Every row comes from one small tree of marks. Brackets hold a mark, then the marks that hang from it, in alphabetical order. Every link used is in the known rows. Which tree was each row made from?
Known rows
{vediv {ripus litog suze}}: [ -3  18   8   2   3  12   1   4  13  -2 -14  -9  -8 -18  -6   7  23  10
 -25   9   2]
{tefa gatel}: [-6  3 13 10 -4 -3 -1 -1  4 -2 -5 -1 -5 -3 -4 12 -2 -2  9 -2 -6]
{ripus {litog gatel sedi}}: [ -1  10  34  -8  -2   4  13  16   6   6 -10  -4   3  -4  -4  23  12   7
  -4   9  -4]
{tefa {gatel {litog {ripus {suze sedi} vediv}}}}: [-15  19  32  -3   0 -39  -5 -17  19  -5   0  -4  32 -22 -15  17  15  -3
 -39  -4   1]
{ripus suze {vediv sedi}}: [  3  13   4  16   9 -13   1 -10   8  13  11  -4   9 -11  -8 -10  10  14
 -35   2   3]
{litog gatel {ripus {vediv sedi}}}: [  4  24  18  15   1 -23   2   6   9  21   5 -17  12  -6 -11  14   3  15
 -23   7  -3]
{sedi {litog gatel} {vediv ripus}}: [ 24  30   1  -7  -9   6   3  15   2   9  -1 -23  -1 -12  -4   1   7  14
 -22   1  -7]
{vediv {ripus {suze sedi}}}: [  2  17  -8  -9   6 -11   0  -9   6  -5   1  -4   4 -28  -9 -10  25  12
 -33   2  16]
{sedi litog suze {vediv ripus}}: [ 23  29  -3 -13   0  14   3   0  11  12   3 -20   3 -35   1  -3   5   6
 -37  -2  -6]
{gatel {litog {ripus suze vediv}}}: [ -9  12  18  -5   2 -24  -7 -17  15   0  -2  -3  27  -5  -7  12  18  -3
 -36   4  -3]
{tefa {gatel {litog {ripus suze vediv} sedi}}}: [-14  10  44  -9   0 -29   0 -21  28   0 -10   1  31  -9 -12  24  24  -4
 -31  10 -12]
{litog gatel {sedi suze vediv}}: [ 26  18  17 -19   2  -7   2  -8   3  11   4  -1  18 -18  -3  16  15   6
 -23   4  -5]
{suze {sedi litog vediv}}: [ 21  17  11 -13  -2  -2  10   8   4   9  16 -10  16 -22  -2 -19 -16   2
 -30 -10   1]
{suze {sedi {litog gatel ripus}}}: [  9  29  27  -6  -3 -13  19  12   5  10   3 -18   7 -26  -8   6  -1   3
 -17  -4   4]
{ripus litog}: [-6  5 17  2  0 11  4 14  6  2 -7 -5 -3 -4  0 11 -3  1 -5  2 -4]
{gatel litog}: [-8 -1 -2 -9 -5 -7 -5 -3  0 -6 -9 -2 12  8  1 11  8 -7 -6 -2  4]
{vediv sedi}: [ 4  7 -3 11  4 -3  4  3  3 13 -1 -8 -1 -2 -3 -5 -2  6 -9  4  6]
{vediv ripus {sedi litog suze}}: [ 11  32  -7   3   5  12  15   2  13  21  -3 -27  -9 -40  -3  -3   9  11
 -33   0   7]
{tefa {gatel {litog sedi}}}: [-13  -3  25 -14  -6 -13   3  -7  12  -6 -17   2  15   3  -5  23  13  -8
  -1   3  -4]
{ripus {litog gatel} {suze {sedi vediv}}}: [ 19  29  26  -3   2  -9   1   8   0   4   5  -6  14 -22 -10   7  11  11
 -37  -1   5]

Which tree is each row?
[ -1  16  26   1  -2  -4  12   5  16  13   9 -14  12 -15  -3  -1 -10   2
 -22  -1 -14]	{sedi {litog {ripus vediv}}}
[ 12  31  18   7   7   3  19  -2  18  28  -2 -24   1 -36  -4   3  -4   0
 -29   3   0]	{vediv {sedi {litog ripus} suze}}
[ 12  34  14  12   2  -3  16   5   2  23  16 -23   4 -35  -6   7   4  14
 -33 -11   0]	{ripus {vediv {sedi {litog gatel} suze}}}
[ 21  20  23  -5  -3   2   7   5  15  18   1 -15  12 -10  -1  -5 -15  -3
 -23   4 -15]	{sedi {litog ripus} vediv}
[  3  27  25  -1   4 -33   2  -8   7   4  14  -5  22 -25 -15   7  18  11
 -37  -1   4]	{litog gatel {ripus {suze sedi} vediv}}
[ 10  17   6  -7  -3  13  -7  16  13   6  -8 -14   4  -8  -2   7   2  10
 -26   9  -8]	{sedi {vediv {ripus litog}}}
[  8  17  32  -6   5 -16  11 -12  12   7 -11   1  10 -10 -10  15  28   4
 -16  17  -2]	{litog gatel {ripus suze} sedi}
[ 21  14   5  -9   6 -15  -4 -11   2   2  12   3  20 -19  -7 -16   5   5
 -38  -2   7]	{ripus {suze {sedi vediv}}}
[ 20  20  37  -8   2   0   6   4   9   9  -6  -1  14  -8  -8  14  21  10
 -29  12  -8]	{ripus {litog gatel {sedi vediv}} suze}
[-14  13  40 -17   0 -25   0 -19  28   4  -7  -5  33 -23  -8  37  15  -7
 -29   4 -13]	{tefa {gatel {litog {ripus vediv} {sedi suze}}}}
[ 20  23  33 -16   2   5   6   6   9  14  -2  -7  15 -22  -3  27  12   6
 -28   7  -9]	{ripus {litog gatel {sedi suze vediv}}}
[ -3   3  11 -27   3  -7   4 -17   9   0  -8   1  21 -14   1  20  21  -8
 -20   2   4]	{gatel {litog {sedi suze}}}
[  4  20  23  -9   1  -7  18   6  13  10   4 -14  11 -28  -5  -6 -10  -3
 -21  -3   3]	{suze {sedi {litog ripus}}}
[ -9  16  19 -13   4 -36  -4 -16  15  -2   6  -3  37 -19 -11   6  16  -1
 -47  -1   7]	{gatel {litog {ripus {suze sedi} vediv}}}
[ 28  38   1 -10  -5   8   4   5   3  12   2 -24   0 -33  -3   9  14  11
 -33  -3  -6]	{sedi {litog gatel} suze {vediv ripus}}
[-13   4  37 -14  -5 -20   4  -9  23   0 -24  -4  21   1  -7  31  11 -11
  -6  12  -9]	{tefa {gatel {litog ripus sedi}}}
[ -4  22   9  -7   6   1   4   5  12  -3  -6  -9   1 -32 -10   0  21  12
 -37   4  12]	{vediv {ripus litog {suze sedi}}}
[ 23  26   0  -5   0  10   3  -3  12   8  -1 -14   2 -21  -4 -16  13  10
 -39   4  -5]	{sedi litog {vediv {ripus suze}}}
[  4   1  25 -18  -8 -14  -5  -7  14   0 -12   1  26   6  -4  19   6  -6
 -15   5 -11]	{tefa {gatel {litog {sedi vediv}}}}
[ 12  28  17   0   1  -8  18   1  -4   2   9  -9   1 -31  -9  -6  15   7
 -24 -10  11]	{ripus {suze {sedi {litog gatel}}}}
[ -9   5  23 -17  -1 -10   3 -17  14  -3 -14   0  17 -17  -3  31  19 -10
 -11   0  -3]	{tefa {gatel {litog {sedi suze}}}}
